Known rows, with every step that occurs
vifezi/nari/vevorip/kunaliv/kiril/kabal/lofe: [-1.313  3.629  0.834 -2.236  1.497 -3.557  1.130  1.629  1.679  2.275
  0.867 -1.371 -0.209  3.010  0.977  1.078  3.726 -1.708  3.011 -0.404
  0.759 -2.643 -0.961  3.873]
gode/kabal/kiril/vifezi/mepa: [-2.275  3.198  1.613 -1.600  1.399 -4.582 -3.241  2.932  0.223  4.150
 -2.461 -1.389 -0.386  0.514  3.619  0.452  3.688 -2.198  0.215 -0.296
 -1.157 -2.800  1.686  2.318]
vifezi/nari/vevorip: [-2.050  2.973  0.260 -0.387 -0.368 -1.631 -0.054  1.010  1.096  0.659
  1.704 -2.820  1.566  0.317  0.612  0.435  2.815 -0.746  1.360  0.868
 -0.520 -0.298  0.480  3.482]
gode/kabal: [-2.120  2.002  0.447 -0.745  0.623 -3.397  0.250  2.738  0.528  0.911
 -0.076 -0.987 -0.826 -0.174  2.006  0.099  2.597 -0.772  0.583 -0.273
 -0.269 -1.011 -0.606  3.027]
nari/vifezi/vevorip/kunaliv/kiril/kabal/gode: [-2.987  2.703  0.692 -2.742  1.638 -3.295 -4.460  3.468  1.533  4.832
  1.464 -0.823  0.058  3.008  3.036  0.574  4.290 -1.704  3.426 -1.589
  1.369 -2.881  0.213  3.889]
nari/vifezi/vevorip/kunaliv/kiril/kabal/lofe: [-2.035  2.467  0.548 -2.796  1.205 -3.786 -1.625  2.385  0.424  3.556
  1.119 -1.414 -0.252  4.667  3.024  1.459  4.043 -1.791  3.873 -1.361
 -1.072 -2.328 -0.439  4.048]
kiril/vifezi: [-2.227  1.722  0.348 -0.598 -0.178 -3.643 -1.231  2.024 -0.077  2.088
  0.558 -2.585 -0.398 -0.144  2.936  0.438  2.941 -1.920  1.336 -1.100
 -1.913 -0.393  0.718  3.398]
vevorip/kabal/lofe: [-1.864  1.552  0.601 -1.437  0.005 -3.370  1.779  1.401  0.379  1.398
  2.159 -1.409 -0.956  0.369  2.864  0.654  2.887 -1.614  1.704 -2.605
 -4.258 -1.378 -1.376  3.721]
vifezi/nari/vevorip/kunaliv/kiril: [-2.245  3.589  0.857 -1.093  0.212 -2.797 -0.592  1.531  1.471  0.848
  2.523 -2.272  0.470  1.203  1.282  0.560  3.460 -1.241  1.704  1.635
  0.698 -1.791 -0.331  2.997]
gode/kabal/lofe/vevorip/kunaliv/kiril/vifezi: [-2.208  3.076  0.467 -2.392  1.280 -4.589 -1.047  1.734  1.398  3.982
  0.272 -1.495 -1.814  2.641  2.494  1.794  2.227 -1.579  2.157  0.010
 -2.212 -2.615 -0.954  2.699]
vevorip/kabal/kiril/kunaliv: [-3.089  2.834  1.138 -1.612  0.540 -4.667 -0.254  2.633  0.356  3.176
  1.404 -1.152 -1.831 -0.382  4.133  0.520  3.791 -2.373  0.914 -2.957
 -1.094 -1.472  0.661  4.441]
kabal/lofe/vevorip/kunaliv/kiril/vifezi/mepa: [-2.296  2.991  1.165 -1.835  0.776 -3.883 -2.166  1.039 -0.043  4.947
  1.415 -3.436 -0.676  3.068  3.773  1.454  2.141 -2.583  1.945  1.297
 -6.359 -3.044  0.035  2.175]
kunaliv/kiril/vifezi/vevorip/kabal: [-2.228  3.377 -0.225 -1.340 -0.209 -3.690 -5.177  2.167  0.229  2.128
 -0.244 -1.493  0.176  2.030  2.877  0.800  2.882 -1.309  1.305 -0.799
 -3.183 -1.844  1.263  3.102]
kiril/kabal/lofe/vevorip/kunaliv: [-2.145  2.572  0.045 -1.934  0.971 -3.542  1.999  0.901  0.990  4.542
  2.501 -2.186 -1.501  1.446  1.909  1.382  1.714 -1.049  3.119 -1.968
 -2.642 -1.390 -1.392  3.459]
kunaliv/kiril: [-1.853  1.789  0.893  0.051  0.787 -3.075 -1.601  3.443 -0.589 -0.390
  1.211 -1.981 -0.882  1.359  2.434 -0.696  2.429 -2.260  1.185  1.506
 -1.230 -0.832 -0.021  3.970]
lofe/vevorip/kabal/kiril/vifezi/nari: [-2.703  4.218 -0.010 -1.924 -0.801 -3.192 -2.759  1.205  2.514  3.802
  0.165 -1.265  0.456  0.635  1.151  1.515  2.456 -2.204  1.105 -2.492
 -2.000 -2.628  1.369  2.809]
vevorip/kabal: [-2.349  2.237  0.271 -0.802 -0.506 -3.385 -0.350  1.931  0.713  0.912
  1.935 -1.066 -0.767 -0.671  2.532  0.187  2.468 -1.011  0.730 -2.254
 -2.552 -1.268 -0.860  3.120]
kabal/gode: [-2.604  0.907  0.957 -0.705  1.025 -2.266 -0.516  2.820  0.433  2.423
  2.503 -2.197 -0.334 -0.982  2.830 -0.686  3.195 -2.008  1.726 -0.600
 -1.236 -0.738 -0.008  4.077]
gode/kabal/kiril: [-2.238  2.280  1.162 -1.031  1.637 -3.802 -0.761  3.348  0.558  1.771
 -0.216 -0.830 -1.196 -0.180  2.410 -0.215  3.298 -1.624  0.987 -0.301
  1.247 -1.210  0.371  3.661]
kunaliv/kiril/kabal/gode: [-1.824  1.935  0.960 -1.076  2.507 -3.390 -2.708  4.658  0.607  2.327
 -0.136 -0.486 -1.213  1.403  2.028 -1.045  3.009 -2.594  2.039 -0.893
  1.361 -2.320 -0.049  4.580]
gode/kabal/lofe/vevorip/kunaliv: [-2.499  2.395  0.280 -2.027  0.784 -3.422  2.336  0.733  1.428  3.679
  2.303 -1.917 -1.403  0.826  2.096  1.599  1.907 -0.493  2.103 -0.445
 -2.981 -1.571 -1.867  2.558]
kiril/kabal: [-1.704  2.213  0.233 -0.614  0.809 -3.565 -0.054  2.858  0.174  1.739
  0.103 -1.266 -0.883  0.469  1.681 -0.140  2.366 -1.354  1.616 -1.814
 -0.002 -0.820 -0.209  3.804]
kunaliv/kiril/vifezi: [-1.860  2.023  0.687 -0.454  0.581 -3.931 -3.183  3.242 -0.389  0.907
 -0.120 -2.070 -0.857  1.498  2.760 -0.017  2.864 -2.609  1.307  0.404
 -1.190 -1.149  0.761  3.753]
kabal/kiril: [-2.314  1.672  1.324 -0.377  1.072 -3.171 -0.732  2.898 -0.285  1.540
  1.732 -2.342 -0.848 -0.244  2.896 -0.547  3.239 -2.425  1.607  0.000
 -0.508 -0.376  0.939  4.278]
lofe/kabal/gode: [-2.525  1.654  0.932 -1.170  0.833 -1.954  0.191  2.397  1.572  3.322
  1.658 -1.347 -0.824 -1.223  2.074 -0.784  1.480 -1.292  1.121 -1.633
 -0.623 -1.772 -1.027  4.168]
kabal/lofe/vevorip/kunaliv/kiril/vifezi: [-2.298  2.431  0.589 -1.805  0.730 -3.962 -1.130  1.246  0.424  3.810
  2.265 -2.976 -1.427  2.571  3.005  1.498  2.144 -2.329  2.813  0.269
 -3.867 -1.739 -0.398  3.323]
gode/kabal/lofe: [-1.620  1.274  0.749 -1.386  1.135 -3.373  2.357  2.189  0.246  1.377
  0.156 -1.301 -1.007  0.847  2.295  0.537  3.007 -1.393  1.536 -0.650
 -2.117 -1.113 -1.200  3.641]
vevorip/kunaliv/kiril/vifezi: [-2.409  2.351  0.848 -1.269  0.398 -4.784 -1.857  2.568  0.293  2.269
  1.368 -2.064 -1.553  0.764  3.570  0.556  3.540 -2.401  1.693 -0.306
 -0.702 -1.828 -0.141  3.006]

Rows
[-2.676  2.851  0.239 -1.993  0.778 -3.237 -6.073  2.684  0.988  3.806
  0.300 -1.247  0.277  1.343  3.233  0.331  3.479 -1.751  1.768 -1.433
 -2.582 -2.535  1.382  3.555]	kunaliv/kiril/vifezi/vevorip/kabal/gode
[-3.266  3.373  0.442 -1.850  0.351 -3.739 -1.702  1.855 -0.101  4.163
  1.268 -1.991 -0.478  0.521  4.282  0.916  3.838 -1.546  1.414 -2.016
 -2.472 -1.030  1.837  4.275]	vifezi/vevorip/kabal/kiril/kunaliv
[-2.483  3.079  0.393 -1.773  1.164 -3.781 -3.816  2.389  0.323  3.990
 -1.781 -1.747  0.176  0.918  2.857  0.888  3.845 -1.167  1.556 -0.363
 -0.208 -1.123  2.443  3.324]	gode/kabal/kiril/vifezi/vevorip
[-2.592  1.810  0.416 -1.422  0.215 -2.818  2.262  0.268  0.521  3.518
  4.356 -3.420 -1.064  0.716  2.636  1.241  1.823 -1.224  2.742 -0.181
 -4.576 -0.631 -1.316  3.206]	kabal/lofe/vevorip/kunaliv
[-3.411  3.737  0.510 -1.461  0.404 -3.872 -1.483  1.879  0.837  4.289
  2.083 -1.740 -1.525  0.317  3.194  0.996  1.999 -1.693  1.079 -2.042
 -2.428 -1.330  0.909  4.151]	lofe/vevorip/kabal/kiril/kunaliv
[-2.773  1.786  0.072 -0.955 -0.656 -1.842 -2.783  1.728 -0.127  2.007
  2.023 -2.799  1.538  1.994  2.670  0.823  3.188 -0.940  2.241 -0.035
 -2.485  0.070  1.042  3.689]	nari/vifezi/vevorip
[-2.241  2.485  1.344 -0.840  0.859 -2.857  0.076  2.459  0.766  2.475
  0.977 -1.498 -1.319 -0.466  2.200 -0.653  1.565 -1.649  0.949 -0.951
  0.212 -1.381 -0.123  4.379]	lofe/kabal/kiril
[-2.943  2.664 -0.183 -1.628 -1.196 -2.501 -3.347  1.407  0.889  2.197
  2.060 -1.367  1.199  1.615  2.776  1.196  3.127 -0.344  1.735 -2.236
 -2.936 -1.102  0.295  3.139]	nari/vifezi/vevorip/kabal
[-2.167  2.747  0.652 -1.884  1.514 -3.732  0.386  1.903  1.129  2.554
  1.669 -1.393 -1.856  2.412  2.065  1.134  1.810 -1.232  2.053  1.071
 -2.278 -2.271 -1.773  2.920]	gode/kabal/lofe/vevorip/kunaliv/kiril
[-2.079  2.535  0.057 -0.668  0.343 -3.046 -4.693  2.476 -0.811  1.890
 -0.276 -2.909  0.469  2.370  2.904  0.366  2.935 -1.844  1.799  1.348
 -2.704 -0.692  2.041  3.634]	kunaliv/kiril/vifezi/vevorip
[-2.725  3.826  0.987 -2.025  0.208 -3.761 -1.205  0.783  1.998  4.188
  1.678 -2.789  0.566 -0.189  2.159  1.367  4.653 -1.727  2.241 -0.813
  1.524 -1.567  1.445  3.144]	kabal/kiril/vifezi/nari/vevorip/kunaliv
[-2.905  4.444  0.906 -1.908  0.159 -3.519 -0.511  1.401  1.798  3.190
  1.207 -1.478  0.203  0.239  2.327  1.180  4.057 -1.582  1.035 -2.132
  0.217 -1.747  1.297  4.240]	vifezi/nari/vevorip/kabal/kiril/kunaliv
[-2.275  3.364  1.720 -1.411  0.662 -3.616 -2.565  2.074  0.432  4.881
 -1.282 -1.996 -0.529  0.208  3.382 -0.013  1.929 -2.218  0.218 -0.983
 -2.235 -3.006  1.186  3.016]	lofe/kabal/kiril/vifezi/mepa
[-1.764  2.569  0.501 -0.886 -0.308 -3.199 -1.789  2.877  0.735  0.626
 -1.127 -1.674  0.393  1.863  1.601  0.468  3.577 -3.280  0.972  0.296
 -0.823 -2.126  0.937  3.306]	kunaliv/kiril/vifezi/nari
[-2.721  2.723  0.700 -1.270  0.942 -2.522 -2.785  1.638  1.762  3.027
  3.281 -1.533  0.162 -1.126  2.244 -0.085  2.743  0.014  1.707 -1.795
 -0.778 -1.180 -0.288  3.842]	nari/vevorip/kabal/gode
[-1.779  2.620  0.117 -2.037  0.329 -3.646 -3.119  1.640 -0.129  2.470
 -0.017 -1.792 -0.017  3.025  3.277  1.232  3.298 -1.881  2.260 -1.198
 -5.053 -1.996  0.724  3.750]	kunaliv/kiril/vifezi/vevorip/kabal/lofe
[-2.978  2.497 -0.147 -1.623 -0.601 -3.578 -1.511  0.604  0.138  4.271
  1.875 -3.423  0.242  0.037  3.685  1.461  3.757 -0.848  2.262 -0.807
 -2.856 -0.534  1.048  2.511]	kiril/vifezi/vevorip/kunaliv
[-1.253  2.544  0.276 -0.950  1.896 -3.000 -1.108  2.817  0.106  2.073
  0.283 -1.698 -1.225  3.861  1.099  0.295  0.926 -2.054  2.667  0.151
 -2.552 -1.439 -0.426  4.522]	kunaliv/kiril/kabal/lofe/vevorip
[-2.577  1.976  1.332 -0.771 -0.402 -2.715 -2.352  2.281 -0.231  2.200
  1.295 -2.378  0.949  1.632  3.484  0.373  3.081 -1.924  0.855  0.029
 -3.405 -1.713  0.278  2.704]	nari/vifezi/mepa
[-2.063  1.506  0.190 -0.607  0.408 -1.928  1.059  0.927 -0.151  2.291
  2.888 -3.401 -0.335  1.488  1.801  0.687  1.163 -1.517  2.354  0.493
 -5.113  0.014 -0.377  3.993]	kabal/lofe/vevorip
[-2.613  3.542  0.315 -1.732 -0.782 -3.369 -0.280  0.103  1.986  3.357
  1.826 -2.901  0.921 -0.246  1.812  1.723  3.937 -0.865  1.873 -0.812
 -0.012 -1.297  0.394  2.508]	kiril/vifezi/nari/vevorip/kunaliv
[-3.034  3.540  0.599 -2.377  0.214 -3.655 -1.756  0.786  1.197  6.021
  0.939 -2.388 -0.632 -0.145  3.349  1.000  2.695 -0.959  1.995 -1.799
 -0.693 -1.918  1.033  3.226]	lofe/kabal/kiril/vifezi/vevorip/kunaliv
[-1.482  2.038  1.092 -1.926  1.906 -4.704  1.466  2.862  0.230  2.246
  1.044 -1.071 -2.225  2.427  2.860  0.402  3.383 -2.476  2.894 -1.372
 -0.557 -2.440 -1.527  4.028]	vevorip/kunaliv/kiril/kabal/lofe
[-2.651  4.648  1.022 -2.501  0.048 -3.403 -0.582  0.339  3.088  5.073
  0.870 -1.915  0.102 -0.432  1.517  1.259  2.911 -0.960  1.608 -1.773
  2.111 -2.578  0.441  3.224]	lofe/kabal/kiril/vifezi/nari/vevorip/kunaliv
[-2.137  4.340  0.843 -1.654  0.223 -2.556 -1.800  1.027  2.398  3.845
 -0.590 -1.957  0.756  0.278  0.734  0.661  2.266 -1.239  1.214 -1.128
  1.609 -1.945  1.318  4.000]	lofe/kabal/kiril/vifezi/nari/vevorip
[-2.490  2.519  1.076 -1.132  0.520 -3.828 -1.303  2.556  0.646  1.803
  1.813 -0.947 -1.126 -0.583  2.963 -0.177  3.137 -1.894  1.117 -2.215
 -1.028 -1.554  0.141  3.748]	vevorip/kabal/kiril
[-2.685  2.732  0.658 -0.758  0.323 -3.216 -0.125  0.679  0.647  2.346
  4.173 -3.258 -0.327 -0.758  2.598  0.519  2.841  0.166  2.095  0.306
 -0.379 -0.035 -0.527  3.181]	nari/vevorip/kunaliv
[-2.289  3.598  0.103 -1.102  1.187 -3.880 -2.007  2.603  1.007  2.896
  1.539 -1.367 -1.757  2.115  1.487  0.443  1.180 -1.187  2.129 -0.097
 -0.218 -2.096 -0.757  3.105]	lofe/vevorip/kunaliv/kiril/kabal
[-2.583  2.500  0.488 -0.981  0.391 -3.041 -1.895  1.979 -0.290  1.775
  2.518 -2.774 -0.227  1.477  3.120  0.293  3.258 -1.227  2.092  1.781
 -2.101 -1.052  0.213  3.072]	vifezi/vevorip/kunaliv/kiril
[-2.577  2.692  0.551 -2.136  2.093 -3.338 -2.944  3.225  0.935  4.439
  1.199 -1.299 -0.556  1.572  2.790 -0.063  3.734 -1.501  2.927 -0.690
  0.519 -2.548  0.269  3.711]	vifezi/vevorip/kunaliv/kiril/kabal/gode
[-3.102  2.547  0.099 -1.270  0.282 -2.150 -2.579  1.698  2.010  3.722
  3.207 -1.395 -0.346 -0.626  1.802  0.195  1.335 -0.779  1.463 -1.890
 -3.198 -1.746 -0.496  3.257]	lofe/vevorip/kabal/gode
[-2.231  2.302  0.975 -0.654 -0.134 -3.551 -2.391  1.844 -0.715  3.162
 -0.315 -3.015  0.369  0.412  3.710  0.428  2.896 -2.150  0.504 -0.035
 -4.223 -1.659  1.125  2.271]	kiril/vifezi/mepa
[-2.232  4.108 -0.131 -1.586 -1.118 -3.081 -2.104  0.478  2.351  2.326
  0.384 -1.483  1.311  0.051  1.066  1.558  3.184 -0.582  0.991 -2.317
 -1.013 -1.775  0.582  2.776]	kiril/vifezi/nari/vevorip/kabal
[-2.437  2.925  1.488 -1.341  0.428 -4.726 -2.960  2.333 -0.261  3.332
  0.491 -2.513 -0.753  1.325  4.321  0.555  3.510 -2.630  0.851  0.810
 -3.134 -3.133  0.326  1.830]	vevorip/kunaliv/kiril/vifezi/mepa
[-2.494  2.822  0.851 -1.607  0.287 -4.665 -2.774  2.383  0.893  3.101
  0.480 -1.072 -1.073 -0.429  3.397  0.541  3.577 -2.205  1.214 -3.236
 -0.973 -1.843  0.964  3.549]	vevorip/kabal/kiril/vifezi
[-2.667  3.005  0.395 -1.350  0.254 -2.933 -2.741  1.821  0.231  2.608
  1.698 -1.799  0.182  0.264  2.986  0.271  3.284 -1.057  1.623 -1.250
 -2.334 -1.039  1.441  3.603]	vifezi/vevorip/kabal/kiril
[-2.113  2.226  0.131 -1.032 -1.042 -2.934  0.127  1.644  1.044  1.701
 -0.426 -2.196  0.830  0.211  1.644  0.975  3.633 -2.579  1.011 -1.242
 -1.505 -1.349  0.853  2.951]	kiril/vifezi/nari
[-3.065  2.977  0.577 -1.952 -0.176 -2.909 -4.298  2.060  0.858  3.087
  1.914 -1.271  0.849  1.639  3.248  0.889  3.801 -1.230  2.110 -2.183
 -1.482 -1.428  1.314  3.800]	nari/vifezi/vevorip/kabal/kiril
